Each row was made from one small tree. The marks that hang from a mark follow it in brackets, in alphabetical order. Every link used is in the known rows. Write each row's tree.
Known rows
K{G{F} L}: [ 0.27 -1.04  0.01  3.00 -0.14  3.31 -0.04  2.86  0.71  0.61 -2.33 -1.27
  1.21 -0.48  1.45 -0.99  1.13  0.47  3.73]
L{K W}: [ 4.62 -1.25  1.61  1.20 -0.80  0.10  1.03  1.15  1.20  0.11 -0.52  0.18
 -3.31 -1.39 -2.31 -1.10  4.17  0.16  0.44]
K{G L}: [ 0.28 -0.25 -0.18  0.19 -1.10  0.91  0.37  4.05  1.11  0.07 -0.57 -1.80
 -0.15  0.17  1.01  0.01  1.21 -0.30  3.73]
B{D Y}: [-1.93 -0.90  0.24  0.21  2.19 -0.83 -2.02  0.05 -1.16 -0.43  0.51  1.05
  0.64  0.20 -2.05 -1.41 -1.26  1.85  0.32]
B{D{G{F K{L}}} Y}: [-0.10 -0.70  3.86  2.57  1.64  3.88 -2.26  3.35 -0.10 -1.67 -3.45  1.19
  2.81 -2.09 -2.63 -5.15  0.62  3.62  3.81]
G{F{R} K}: [ 4.68  1.08  1.33  3.11  0.73  2.29  0.31 -0.05 -1.09  0.61 -2.30  1.56
  2.77 -1.64 -2.42 -2.20  1.90  0.50  0.35]
E{P{K{L}}}: [ 0.13  3.67  3.47  1.36 -1.48  1.86  0.26  4.97  0.25  0.61 -0.97  0.47
  1.27 -0.46  2.92 -0.01  2.82  0.41  1.92]
E{P R}: [ 0.74  4.93  0.40  1.30 -1.11 -0.07 -0.94  1.46  0.82  1.13  0.09 -0.42
 -0.27  0.87  0.34  0.84  3.96 -2.77  1.11]
K{G{F} L{W}}: [ 3.62 -1.92 -0.50  3.80 -0.90  3.94 -0.77  2.66  1.68  1.51 -2.30 -1.09
 -1.08 -0.56  1.51 -1.34  2.85  0.61  3.29]
G{D{B} F{R} K}: [ 4.11  2.08  2.16  4.64  2.51  3.52 -1.74 -0.91 -0.48  3.13 -4.00  1.11
  5.01 -2.36 -2.23 -2.93  1.67  2.60 -1.74]
D{B G{K}}: [ 0.93  1.28  3.75  0.34 -1.03  1.83 -0.08  0.67  2.69 -0.59 -2.44 -1.60
  3.68 -2.50  0.57 -2.57  1.54  1.24  1.96]
L{K{G{D}} W}: [ 4.02 -1.30  1.67  1.95  0.79  0.41 -0.97  1.54  2.09  0.71 -1.39 -0.97
 -3.98 -2.31 -3.41 -1.73  3.28  1.53  2.98]
K{L}: [ 0.51  0.33  0.23  0.01 -0.73  1.07  0.53  3.32 -0.16  0.48 -0.45  0.01
 -0.13  0.60  0.43 -0.24  1.25  0.16  0.26]
P{K{G{D{B} F{R}}}}: [ 2.95  2.07  2.72  4.29  2.88  3.60 -2.23 -1.10  0.97  3.36 -3.48 -0.79
  5.17 -2.49  2.27 -2.26  1.61  1.79  1.10]
L{K{G} W}: [ 4.27 -1.81  1.22  1.34 -1.24 -0.15  0.92  1.80  2.46 -0.14 -0.54 -1.62
 -3.36 -1.86 -1.61 -0.96  4.27 -0.26  3.97]
P{K{G}}: [ 0.29  0.19  2.60 -0.71  0.07  0.73  0.66  1.60  1.39 -0.70 -0.71 -0.86
  0.32 -1.64  2.93 -0.43  0.03  0.62  3.18]
L{K{G{D{B{Y}} F}} W}: [ 2.38 -2.09  2.49  5.78  1.67  3.00 -1.86 -0.33  2.04  2.89 -3.40 -0.83
  2.32 -3.36 -1.75 -4.69  3.11  3.50  3.44]
D{B{Y} G{K}}: [-0.50  0.65  3.98  0.27 -1.14  1.41 -0.36  0.55  2.08 -0.44 -1.88 -0.86
  5.62 -2.55  0.00 -4.63  1.09  1.97  3.68]
P{K}: [ 0.46  0.68  2.98 -0.85  0.46  0.92  0.74  0.84  0.20 -0.48 -0.69  1.02
  0.41 -1.18  2.31 -0.59 -0.05  1.03 -0.28]
G{D F}: [-0.25 -0.40  0.51  3.58  3.11  2.97 -2.52 -1.39 -0.71  1.37 -2.82  1.19
  0.89 -1.12 -1.47 -1.84 -1.26  2.59 -0.99]
E{P{K{G{D} L{W}}} R}: [ 4.54  5.10  3.02  2.19 -0.32  2.92 -2.50  5.96  2.80  2.62 -1.84 -0.58
 -3.16 -0.55  2.00 -1.08  5.98 -0.07  3.12]

Which tree is each row?
[ 6.82 -0.09 -1.52  4.51 -0.86  3.18 -1.08  1.97  0.95  2.62 -1.45 -1.16
  0.08 -0.04  0.53 -1.36  4.98 -1.10  3.36]
K{G{F{R}} L{W}}
[ 2.54  0.71  2.64  3.13  2.27  1.95 -3.07 -0.63 -0.61 -0.93 -2.13  1.01
  4.07 -2.24 -4.06 -4.98  1.69  1.83  3.53]
B{D{G{F{R} K}} Y}
[ 3.78 -1.59  2.37  5.70  1.63  3.53 -1.60 -0.24  2.76  2.85 -4.09 -1.52
  0.40 -3.16 -1.15 -2.70  3.73  2.55  1.78]
L{K{G{D{B} F}} W}
[ 0.35  0.65  3.92  3.69  2.15  5.39 -1.43  2.91  1.51  2.70 -4.81 -0.76
  3.85 -2.37  3.78 -2.42  0.62  3.68  1.32]
P{K{G{D{B} F} L}}
[ 6.28  0.86 -0.58  5.96  1.07  4.29 -3.09  1.23  1.55  5.15 -3.13 -1.64
  2.33 -0.72  0.62 -2.14  4.56  1.07  1.20]
K{G{D{B} F{R}} L{W}}
[ 3.34  1.87  3.28  3.88 -0.75  4.20 -0.79  2.00  0.79  1.60 -3.30 -0.43
  8.12 -2.15 -0.24 -5.80  4.22  1.11  3.91]
D{B{Y} G{F{R} K{L}}}
[ 7.60 -0.86  0.52  4.78 -0.20  1.47  0.04 -0.09  1.30  1.41 -1.48 -1.11
 -0.73 -1.98 -2.33 -1.96  6.27 -1.28  3.88]
L{K{G{F{R}}} W}
[ 0.74 -0.57  2.17  1.09  1.62 -0.04 -0.28  1.67  1.21 -0.07 -1.36 -1.16
 -1.60 -2.26 -3.43 -1.40  1.58  1.40  3.34]
L{K{G{D}}}
[ 5.03 -0.67  2.30  4.01  1.38  5.33 -1.54  3.51  0.07  1.70 -4.52  2.39
 -1.53 -2.05 -2.53 -3.47  1.73  4.38 -0.73]
G{D F K{L{W}}}
[ 1.49  0.75  3.37  4.04  1.87  5.37 -0.95  3.12  0.16  2.40 -5.41  1.08
  3.79 -2.20 -0.82 -3.18  0.63  4.42 -1.57]
G{D{B} F K{L}}
[ 2.25  0.43  1.91  5.51  2.37  1.82 -1.58 -0.79  0.43  3.18 -2.61 -1.08
  5.94 -2.70 -2.88 -4.36  3.58  1.58  3.95]
L{K{G{D{B{Y}} F{R}}}}
[-2.28 -0.83  0.86  4.50  2.40  2.91 -2.87 -1.23  0.84  2.74 -2.94 -0.90
  5.57 -1.94  0.50 -3.70 -1.02  3.34  3.06]
K{G{D{B{Y}} F}}
[ 0.91  0.80 -0.15  5.20  2.40  2.21 -3.20 -2.03  0.17  3.90 -2.14 -1.04
  6.81 -1.50 -0.56 -3.62  1.17  1.64  3.01]
K{G{D{B{Y}} F{R}}}
[ 1.46  0.73  4.17  3.15 -0.76  5.36 -0.19  2.78  2.18  0.37 -4.74 -1.02
  4.93 -2.49  1.32 -3.78  2.55  2.02  2.34]
D{B G{F K{L}}}
[ 7.22 -0.41  0.75  5.45  1.81  2.21 -1.86 -0.36  1.05  2.41 -2.25 -0.56
 -1.26 -2.46 -4.12 -2.77  5.22  0.59  2.99]
L{K{G{D F{R}}} W}
[ 0.09  0.19  4.29  3.24 -0.74  4.97 -0.39  2.64  1.47  0.46 -4.16 -0.30
  6.89 -2.64  0.76 -5.74  2.05  2.92  3.97]
D{B{Y} G{F K{L}}}
[ 8.48  0.59  1.00  4.03 -0.74  3.95  0.09  3.03 -0.29  1.93 -2.77  1.67
  0.37 -1.13 -1.77 -2.65  4.94  0.84  0.18]
G{F{R} K{L{W}}}
[ 4.96  1.87  2.58  2.99 -0.61  3.98 -0.53  2.71  0.52 -0.05 -3.06  0.03
  3.31 -1.74 -1.56 -3.77  4.09  0.06  3.43]
D{G{F{R} K{L}}}
[ 1.58 -0.58  0.37  2.59  0.04  2.31 -2.52  2.93  2.20  3.53 -1.56 -1.52
  1.72 -0.80  0.77 -3.24  2.14  2.84  2.87]
K{G{D{B{Y}}} L{W}}
[ 5.18  1.42  1.47  3.22  0.00  3.47  0.75  3.14 -1.26  1.06 -2.71  1.56
  2.62 -0.94 -1.97 -2.32  3.21  0.62  0.61]
G{F{R} K{L}}
[-0.52 -0.12  4.13  3.18 -0.03  3.79 -0.82 -0.50  1.65  0.03 -3.70 -0.27
  7.11 -3.34  0.31 -5.55  0.94  2.71  3.65]
D{B{Y} G{F K}}
[-1.01 -1.29  2.89  4.83  2.47  2.51 -1.09 -0.14  1.10  2.01 -3.43 -0.98
  4.79 -3.24 -1.85 -4.32  1.46  3.27  3.94]
L{K{G{D{B{Y}} F}}}
[ 4.61  1.51  2.74  3.13  1.57  3.57 -2.38  2.82 -0.16 -0.59 -3.20  0.34
  2.01 -1.53 -3.04 -3.23  3.45  0.93  2.17]
B{D{G{F{R} K{L}}}}
[-1.80  0.48  3.63  0.84  1.89  1.54 -1.59  0.75  1.37  1.89 -1.88 -0.62
  4.60 -2.38  2.56 -3.26 -0.90  3.66  2.77]
P{K{G{D{B{Y}}}}}
[ 3.85 -0.83  2.16  2.86  0.63  1.10 -1.05  0.91  3.11  2.32 -2.20 -2.15
 -1.08 -2.58 -1.48 -1.72  3.85  1.83  1.79]
L{K{G{D{B}}} W}
[ 3.17 -0.69  3.23  0.55 -0.18  2.04 -2.37  4.39  1.29 -1.32 -1.53  0.61
 -1.05 -1.57 -2.83 -4.59  2.66  2.99  3.39]
B{D{G{K{L{W}}}} Y}
[-0.20  0.04  3.72 -0.24  0.59  1.45 -1.71  4.59  0.48 -2.10 -1.58  0.64
  1.33 -1.45 -2.93 -4.18  0.95  2.79  3.80]
B{D{G{K{L}}} Y}
